What can hang from each mark
nadak: kome kopus riri
kopus: nadak savof
riri: nadak tuto ziga
nudi: riri
gozes: riri
ziga: riri
kome: ziga
savof: kopus

Each row was made from one small tree. Brackets hold a mark, then the marks that hang from it, in alphabetical order. Every link used is in the known rows. Write each row's tree.
Known rows
{gozes {riri tuto ziga}}: [-4.596 -2.040  2.312  4.079  5.037  0.953  3.590  4.338  0.459 -2.239
  1.077 -0.608 -2.334 -0.104 -0.934 -0.923 -5.567 -3.619  1.590  1.104]
{savof {kopus {nadak kome {riri tuto}}}}: [-2.580 -1.442 -1.697 -7.693 -5.889 -0.290 -7.089 -3.913 -2.380 -1.028
 -0.798  4.715 -0.236 -1.534 -0.868 -2.766 -1.225  0.613 -0.165  0.491]
{nudi {riri ziga}}: [-4.241  0.618  2.513  3.417  2.858  0.165  4.985  0.867 -1.876  1.832
 -1.528 -2.183  1.590 -2.734  0.505 -0.656 -0.233  0.397 -1.043  0.319]
{savof kopus}: [-0.018 -3.339  2.733 -1.867  0.340 -0.510 -0.412  0.847 -3.738 -1.132
 -1.168  0.543  7.613  0.501 -0.290 -0.405 -1.361  0.893 -2.248 -1.086]
{savof {kopus nadak}}: [ 0.299 -0.682  0.027 -1.219 -1.012 -0.226 -3.643 -2.774 -4.216 -1.223
 -0.853  1.556  5.417  1.262 -1.194 -1.552 -3.575  0.683 -3.653 -0.361]
{nadak riri}: [ 0.510 -2.797  3.369  0.057 -0.054 -0.014 -1.698 -0.426 -3.907  1.530
  0.172  2.692  4.183 -2.498  0.953  0.018  2.559 -0.673  0.029  0.407]
{kome {ziga {riri nadak tuto}}}: [ 0.314  0.359  1.236  4.218 -1.130 -0.932  4.436 -1.610  2.803  1.657
  2.815 -1.137  0.377  0.548 -1.636  0.742  0.698  0.462  2.038  1.909]
{gozes {riri nadak tuto}}: [ 1.083 -1.071  0.604 -0.125  1.959  0.275 -0.759  2.683  1.364 -2.556
  1.811  2.523  0.275  2.994 -0.815 -0.334  0.383 -0.662  3.085  0.982]
{ziga {riri {nadak kopus} tuto}}: [ 2.535  1.849 -0.149 -3.072 -2.605  0.157  1.043  1.207  1.213 -0.909
 -0.991  1.202  0.407  4.668  0.390  0.674 -1.213  1.215 -1.854  0.574]
{kome ziga}: [ 0.084 -2.086  2.660  6.351  3.033 -0.700  5.042 -0.857 -1.569  1.491
  2.186 -2.718  4.490 -1.594 -1.492  1.362 -0.605 -1.952  0.522 -0.735]
{ziga {riri {nadak kome} tuto}}: [ 1.182  1.913  0.556 -3.519 -1.432 -1.295 -1.227 -0.884  5.973  1.225
 -1.122  0.601 -2.147  0.088 -1.194 -0.236  2.672  3.554  2.334  0.934]
{nudi riri}: [-1.613  0.088  2.677  1.291  0.975 -0.807  3.042 -1.734 -3.530  1.221
 -2.107  0.903  4.333 -0.824  0.757 -0.629  2.303  1.828 -1.313 -0.266]
{kome {ziga riri}}: [-2.888 -0.570  3.753  5.536  0.461 -2.229  5.525 -3.722 -0.738  3.284
 -0.333 -1.381  1.069 -1.960 -0.694  0.562 -1.838 -0.555 -0.328  1.178]
{riri {nadak kome} tuto ziga}: [ 1.534  0.746 -0.472 -0.761  3.071  1.261  0.451  4.107  6.799  0.188
  1.365 -4.226 -1.521 -1.195 -1.598  0.442  1.420  0.660  3.223 -0.283]
{kopus savof}: [ 3.736 -1.908  0.719  7.189  3.489  0.236 -3.298 -0.232 -2.856 -1.909
  0.594  1.178  3.841  0.027  0.398 -0.424  3.052  0.230 -1.178 -0.744]
{riri nadak tuto}: [ 5.455 -0.426  0.932  1.156  2.126  1.273 -0.415  3.078  1.901 -1.478
  2.212 -0.615  4.635  2.302 -1.309  0.592  2.933  0.702  1.304 -0.193]
{nadak {kome {ziga riri}} kopus}: [-3.977  0.979  0.543 -2.071 -2.697 -2.772  4.724 -4.027  0.718  3.134
 -2.282 -1.568 -3.884 -0.795  0.428  1.484 -3.638 -0.261 -0.805 -0.683]
{kome {ziga {riri {nadak kopus} tuto}}}: [ 0.479  1.217 -0.611  0.678 -3.049 -0.464  4.820 -0.329  1.147  0.390
  1.533 -0.757 -0.818  3.337 -0.305  1.581 -2.323 -0.580 -0.358  0.803]
{gozes riri}: [-2.373 -2.247  3.033  1.401  3.588 -1.009  0.396  0.385 -2.346 -0.948
 -0.791  2.400  1.094  0.539 -0.066 -0.378 -2.163 -1.501  0.655  0.206]
{kopus nadak}: [ 1.664  1.074  0.591  2.869  1.757  0.041 -2.248 -2.998 -2.432  0.063
 -0.569 -0.030  3.792  0.852 -1.569 -0.581 -1.265 -0.545 -2.309 -0.207]
{riri nadak ziga}: [ 2.833  0.175  1.341  2.978  4.820  1.267  0.903  4.200  2.876  1.018
  1.323 -3.932  2.756 -0.615 -0.315  0.984  1.159 -0.082  1.119  0.044]
{kopus {nadak kome} savof}: [ 2.680  1.493 -3.165  3.522  1.049 -0.673 -8.034 -5.135 -0.412 -0.891
 -0.940  1.659 -1.699 -0.745 -0.537 -1.617  2.205  1.194 -0.850 -0.721]

Which tree is each row?
[-1.294 -1.323 -2.560 -0.876 -1.017  0.683 -4.663  0.718 -2.273 -0.152
 -0.851  1.313 -5.173 -3.063  3.194 -0.126  0.796 -1.397 -0.891 -0.631]
{nadak kome {kopus savof} {riri ziga}}
[-3.640  0.218  1.833  2.038 -0.896 -2.314  5.124 -3.650  3.311  2.293
 -0.029 -1.502 -3.309 -2.545 -2.160 -0.009 -1.705  0.195  2.072  0.710]
{nadak {kome {ziga {riri tuto}}}}
[-2.557 -0.801  3.104  6.111 -0.252 -1.365  6.537 -2.353  0.235  1.298
  1.312 -0.769  0.454 -0.743 -1.991  0.132 -2.862 -1.165  0.470  1.349]
{kome {ziga {riri tuto}}}
[ 4.645  0.309 -3.796  4.315  2.229  2.960 -1.680  5.441  0.362 -3.965
  2.577 -1.372 -0.775  3.445  1.119  0.524 -0.061 -1.194 -0.945 -0.377]
{riri {nadak {kopus savof}} tuto ziga}
[-2.269 -1.861 -1.020 -3.653 -3.705 -0.299  2.263 -0.993 -1.561  0.593
  1.319  0.531 -2.405 -1.446  0.014  1.172 -0.928 -2.860  1.274 -1.044]
{nadak {kome ziga} kopus {riri tuto}}
[-1.743  2.501 -1.159 -1.969  0.837  0.384  2.412  1.398  4.961  0.892
 -0.163 -2.543 -2.713 -2.077 -0.487 -0.731  3.403  2.764  3.301  0.380]
{nudi {riri {nadak kome} tuto ziga}}
[-2.853  0.799 -1.185 -1.163 -1.035  1.138 -3.411 -1.477  1.234  0.946
  0.410  0.282 -4.798 -4.207 -1.091 -1.626 -0.889 -1.703  1.117  1.121]
{kopus {nadak kome {riri tuto ziga}}}
[ 1.182  2.983 -0.747 -7.495 -3.170 -1.845 -1.645 -1.541  3.331  2.153
 -3.404  0.309 -2.743  1.950  1.303  1.228  0.730  3.325 -0.472 -0.398]
{ziga {riri {nadak kome kopus}}}
[-0.329 -1.162  0.261 -7.841 -3.026 -0.692 -2.734 -0.904 -2.679  1.358
 -2.473  2.316 -0.782 -1.159  1.732  0.876  0.803 -0.317 -0.639 -1.550]
{nadak kome kopus riri}
[-1.972 -1.729  0.637 -0.990 -0.744  2.290  2.172  4.614 -2.947 -1.252
  0.645  0.083 -0.149 -0.191  1.100  0.431 -3.310 -3.602 -1.548  0.135]
{nadak kopus {riri tuto ziga}}
[-2.348 -0.145 -0.724 -2.110  3.026  0.248 -0.157  3.746  6.530 -0.992
  1.394 -1.143 -6.100 -0.788 -1.017 -0.391 -0.729 -0.803  5.042  0.832]
{gozes {riri {nadak kome} tuto ziga}}
[-0.479  1.463  0.152  2.148  1.759  1.395  3.741  2.973  1.774  0.087
  1.173 -2.063  0.978 -0.148 -0.151 -0.597  2.555  1.370  1.357  1.238]
{nudi {riri nadak tuto ziga}}
[ 0.846 -1.536 -2.372 -3.271 -2.695 -0.399 -6.827 -1.972 -3.847 -0.686
 -1.395  4.420 -2.367 -1.204  3.121 -0.039  3.140 -0.082 -1.099 -1.164]
{nadak kome {kopus savof} riri}
[-0.750 -0.447 -0.226 -1.546  0.240 -1.279  3.946 -1.264  0.008  1.055
 -0.114 -3.294 -0.347 -0.207 -0.443  2.140 -2.151 -1.629 -0.188 -2.538]
{nadak {kome ziga} kopus}
[ 3.892  1.543 -1.609 -7.110 -0.216 -0.252 -2.382  1.260  2.605  0.318
 -1.509 -1.253  0.470  2.375  0.767  1.875  2.052  1.744  0.016 -2.356]
{riri {nadak kome kopus}}
[-3.817  0.350  2.577  1.429 -0.495 -3.218  4.186 -5.055  2.469  4.198
 -1.372 -1.908 -2.491 -3.745 -1.029  0.517 -0.895  0.754  1.535  0.352]
{nadak {kome {ziga riri}}}
[ 3.403  1.538 -4.058  0.684 -2.228  1.205 -2.079  0.392 -3.027 -3.735
  0.460  3.438  0.820  4.887  2.353 -0.669  4.197  2.174 -1.564 -0.359]
{nudi {riri {nadak {kopus savof}} tuto}}
[ 4.491  0.377 -3.023  3.884  2.412  1.998 -2.627  3.981 -0.344 -2.107
  1.340 -1.648  0.093  2.377  2.235  1.042  0.907 -0.593 -1.797 -0.678]
{riri {nadak {kopus savof}} ziga}
[-0.610  0.040 -1.080 -5.721 -2.048 -1.279 -5.154 -4.434 -0.870 -0.219
 -2.428  0.960  1.821 -0.386 -1.427 -1.704 -2.513  1.941 -1.870 -1.091]
{savof {kopus {nadak kome}}}
[-0.653 -0.517 -2.034  7.056  0.476  1.361 -7.408 -3.040 -4.009 -0.040
  1.427  2.565 -1.900 -3.181  1.216 -1.945  0.758 -2.055 -1.571  1.864]
{kopus {nadak {riri ziga}} savof}
[ 0.903  2.627 -1.319 -7.321 -3.598 -0.979 -0.614  0.069  4.199 -0.037
 -2.118  0.904 -3.411  3.062  0.357  0.625 -0.306  2.620  0.069 -0.023]
{ziga {riri {nadak kome kopus} tuto}}
[-1.823 -0.030 -0.050  2.834 -0.373  2.115 -1.833 -0.105 -2.024  0.009
  1.643  0.754 -0.983 -2.215 -1.007 -1.585 -2.176 -2.961 -0.739  1.849]
{kopus {nadak {riri tuto ziga}}}
[-1.937 -2.470  2.562  2.375  1.375  1.950  1.422  3.519 -1.393 -0.001
  1.797 -0.095  0.816 -2.936 -0.313 -0.509 -0.706 -2.735  0.906  1.234]
{nadak {riri tuto ziga}}
[-0.496  2.311 -1.725 -1.565 -0.418  1.841  4.502  4.205  0.094 -1.233
 -0.112 -1.839 -0.183  2.729  1.165  0.205 -0.724  0.320 -1.088  0.018]
{nudi {riri {nadak kopus} tuto ziga}}
[ 2.136  1.977 -1.653 -3.787 -2.412  0.830  2.014  1.300 -1.686 -1.712
 -0.471  1.132  2.316  4.536  0.975  0.297  1.886  1.698 -1.442 -0.534]
{nudi {riri {nadak kopus} tuto}}
[ 5.762  0.875 -4.204 -1.985 -0.224  0.039 -6.417  0.030  1.123 -1.728
 -0.355  1.104 -1.117  2.447  1.625  0.870  4.391  2.031 -0.152 -2.036]
{riri {nadak kome {kopus savof}}}
